Each row comes from the steps of one walk. Every step used is in the known rows, and no mark comes twice. Write the walk behind each row, first mark first.
In the rows, zero is written as 128.
Known rows
sifoz, nisu, maneb, tole: [167  88  97 152 145 127 136 134 121 144  82 118 122 121 123 124 135 142
 153 154 143 132 126 114 119  98 140 144 128]
sifoz, nisu, maneb, tole, sekik: [158  72  96 102 129 123 137 129 115 157  80 120 130 141 130 115 126  87
 149 159 118 111 127 144 119  95 136 143 138]
tole, sekik, nagib, vaso, sovet, maneb: [128  99 148   4  99 128 120  71 115 133 135 128 124 158 171 126 134 126
 109 122  88 132 150 123 116 139 108 115 155]
nisu, maneb, dufa: [142 130 122  65 168 110 125  94 129 163 142 162 133 126 135 177 169  93
 129 136 106 165 127 125 144 107 124 155 105]
vaso, sovet, maneb, nisu, sifoz, nagib: [ 65 181 164 142 105 138 111 129 143 134 106 138 149  95 189 117 140 182
 125 185 148 167  99  73 114 170 129 152 102]
nagib, sekik, tole, maneb, nisu, sifoz: [ 84 152 135 175  83 133 132 187 103 119 131 128 127 122  96 102 104 135
 118 136 175  99 106 173 136  99 116 120 106]
maneb, tole, sekik: [149  86 111 113 132 128 148 130 123 154 144 140 118 155 113 120 137  29
 133 128 101 118 154 134 130 132 140 137 170]
sekik, nagib, vaso, sovet: [180  93 137  96 124 121 123  97 130 113 139 113 117 140 144 136 131 201
 118  91 110 145 152 126 123 131 113  97 156]
maneb, tole, sekik, nagib: [179  56 115 130 121 129 149 143 130 151 132 122 119 174 149 143 117  33
 131 106  90 115 143 174 133 115 133 124 167]
nisu, maneb, zufil: [138 130 106 124 156 114 133 132 123 119 139 159 151 144 104 116 192 139
 130 140 120 145 101 133 136 151 128 144  87]
sifoz, nisu, maneb: [164 139 108  98 158 124 123 105 130 125  87 104 141 111 106 126 126 180
 138 146 145 136 126 127 120 111 132 137 103]
sovet, vaso: [192 153 128 106 144 135 134  78 130 121 164 133 111 110 114  90 145  80
 138 100 110 136 129  96 136 180 130 108 144]
maneb, tole, sekik, nagib, vaso: [171  32 113 114 114 121 136 127 112 153 130 127 104 170 154 140 114  49
 133  94  92  92 147 151 136  98 127 105 186]
sovet, maneb, nisu: [101 177 146 118 131 135 134  91 124 135 153 131 149 114 109  90 184 110
 120 150 140 136 107  87 115 162 140 169  91]
nisu, sifoz, nagib: [111 160 128 150 151 131 114 154 146 132 118 131 130 103 166 165  96 116
 134 137 137 143 133 116 139 140 135 114 134]
maneb, nisu, sifoz, nagib: [112 163 137 196 133 128 115 157 143 136 107 125 148  96 151 131 112 135
 135 147 159 131  94 109 132 144 140 129 107]
sovet, maneb, zufil: [110 163 126  97 149 133 135 102 125  99 163 150 140 142 117 101 217  95
 121 149 107 130 120 100 128 172 130 155  90]
nagib, sifoz, nisu, maneb: [136 123 102 132 158 120 111 138 147 122  86 106 125 112  92 120 119 175
 139 145 112 129 117  96 116 116 127 115 119]
nagib, sekik, tole, maneb, zufil: [108 131 120 133 100 132 149 149 106  78 161 142 126 163  76  93 159 159
 119 110 134  98 135 185 134 121 115 130 113]
sifoz, nagib, sekik, tole, maneb, nisu: [ 81 142 150 170  78 135 143 137 115 119 128 123 143 126 115 101  86 194
 127 112 174 117 124 168 113 119 128 154 128]
sekik, nagib: [183 119 126 126 150 131 139 115 142 120 142 105 131 144 128 149 122 125
 120  97 118 138 139 161 131 131 128 119 132]
sekik, nagib, sifoz, nisu, maneb: [160  93 106 144 148 119 112 149 154 117  73  87 123 130 123 141  99 182
 136 124 107 128 105 136 116  90 119 102 115]
sifoz, nagib: [131 149 132 134 153 131 130 106 147 128 137 128 136 114 140 145 106 144
 134 112 131 150 150 115 122 154 141 139 146]
maneb, nisu, sifoz, nagib, sekik: [ 92 163 161 229 111 123 115 139 133 134 120 124 157 103 164 146 106 141
 128 150 170 121  83 141 143 136 143 126  88]
maneb, zufil: [160 143 112 139 160 124 138 123 131  95 159 136 142 146  95 105 195 124
 125 122 107 119 123 126 138 166 134 131 105]
sekik, tole: [157 127 115  92 133 136 144 137 125 130 159 128 124 147  82 116 121 151
 126 104 126 151 155 133 136 114 128 129 129]
sifoz, nagib, sekik, tole, maneb, dufa: [ 90 126 142 100 106 129 136 112 119 132 142 145 113 138 157 167  97 136
 128 103 128 127 162 172 133  86 116 150 142]

Which walk is each row?
[ 66 151 152  74 116 134  96 107 124 132 114 155 114  99 201 150 124 167
 126 161 129 156 142  55 122 150 116 116 148]  nisu, sifoz, nagib, vaso, sovet, maneb
[174  97 125 107 144 122 125 102 124 123 139 113 118 138 133 143 120 138
 123  80 114 113 143 133 136 119 121 101 151]  sekik, nagib, vaso
[105 147 139 153  84 133 148 137 106 113 151 122 137 131  70  87 122 162
 117 113 170 104 123 171 122 116 124 144 113]  nagib, sekik, tole, maneb, nisu
[153 105 123 156 151 125 125 149 161 110 138 105 114 142 106 142 121 123
 120  92  86 132 130 125 129 132 125  94 146]  sekik, nagib, sifoz
[173 105 125  82 134 127 139 114 141 135 137 104 138 165 134 142 108  69
 115  97  95 113 141 187 133 126 125 117 142]  tole, sekik, nagib
[180  77 134  53 111 119 124  93 126 132 129 113 123 158 148 128 115 149
 112  94  89 122 157 150 124 131 109  95 170]  tole, sekik, nagib, vaso, sovet
[ 93 157 155 106 107 127 103 114 112 133 126 144 127  99 147  98 173 161
 115 172 141 136 101  54 124 153 118 123 103]  nagib, vaso, sovet, maneb, nisu, sifoz
[132 169 125 143 140 132 140 129 128 111 135 121 135  99  77  79 150 124
 121 116 147 105 128 120 109 160 130 153 138]  tole, maneb, nisu
[ 89 185 145 134 131 135 118 136 123 137 135 137 143 103 132 109 167  79
 120 175 150 127  89  88 132 150 132 144  78]  sovet, maneb, nisu, sifoz
[ 90 161 149 183 126 127 115 132 133 126 127 128 139 112 174 181  83 114
 128 139 151 132 121 150 147 134 137 110 113]  nisu, sifoz, nagib, sekik
[107 141 128 106 103 138 147 134 107 106 156 131 119 140  80 119 105 144
 116 100 149 117 161 177 127 108 117 130 140]  nagib, sekik, tole, maneb
[113 164 141  37 159 128 127  62 130 145 166 158 121 125 150 157 194  53
 121 142  94 151 144  91 138 131 126 167 105]  sovet, maneb, dufa
[151 131 109 145 162 128 115 131 158  98 107  87 115 112  79 100 123 163
 133 122 103 105 142  83 118 131 136 101 134]  nagib, sifoz, nisu
[137  74  94 176 143 120 122 168 139 131  77 120 104 122 103 118 131 139
 151 155 113 132 121  84 115 100 136 121 140]  nagib, sifoz, nisu, maneb, tole
[109 135 126 133 147 124  99 139 124 136 114 141 116 103 171 160  89 122
 137 126 134 122 137  92 143 130 128  95 159]  nisu, sifoz, nagib, vaso
[127  57  90 133 129 119 123 164 135 153  76 121 113 143 107 108 111  84
 148 158  88 106 120 111 114  96 133 123 152]  nagib, sifoz, nisu, maneb, tole, sekik
[135  65 141  99 100 134 130  96 113 134 134 143  96 148 179 135 161 146
 128 130 104 154 153  89 113 128 119 126 167]  sekik, nagib, vaso, sovet, maneb, tole
[109 153 154 162 128 127 131  86 133 122 144 124 145 124 147 161 106 140
 127 117 146 137 141 146 129 147 144 135 125]  sifoz, nagib, sekik
[137  93 107 139 141 122 141 144 117 160 130 160 122 132 119 145 148  91
 143 148 132 164 128 115 127 116 140 151 136]  nisu, maneb, tole
[106 127 146 142 101 132 139 119 125 131 151 130 138 149 132 150  83 182
 131 108 147 149 146 162 134 111 136 135 120]  sifoz, nagib, sekik, tole
[ 68 175 150 215 104 130 117 155 128 117 109 124 144  89 152 135  90 125
 125 144 179  95  98 152 125 139 130 129 121]  tole, maneb, nisu, sifoz, nagib, sekik
[109 176 119 169 136 133 124 173 125 116 120 124 128  91 101 100 130  93
 121 140 159 102 110 125 127 145 123 127 127]  tole, maneb, nisu, sifoz
[ 93 135 143 158  98 133 122 164 125 133 129 134 129 139 157 168  61 154
 131 131 155 143 128 166 152  95 128 111 112]  nisu, sifoz, nagib, sekik, tole
[114 153 115 143 107 138 132 204 115 122 125 133 120 113  84  92 112 136
 124 136 161 108 114 139 131 106 113 124 124]  sekik, tole, maneb, nisu, sifoz
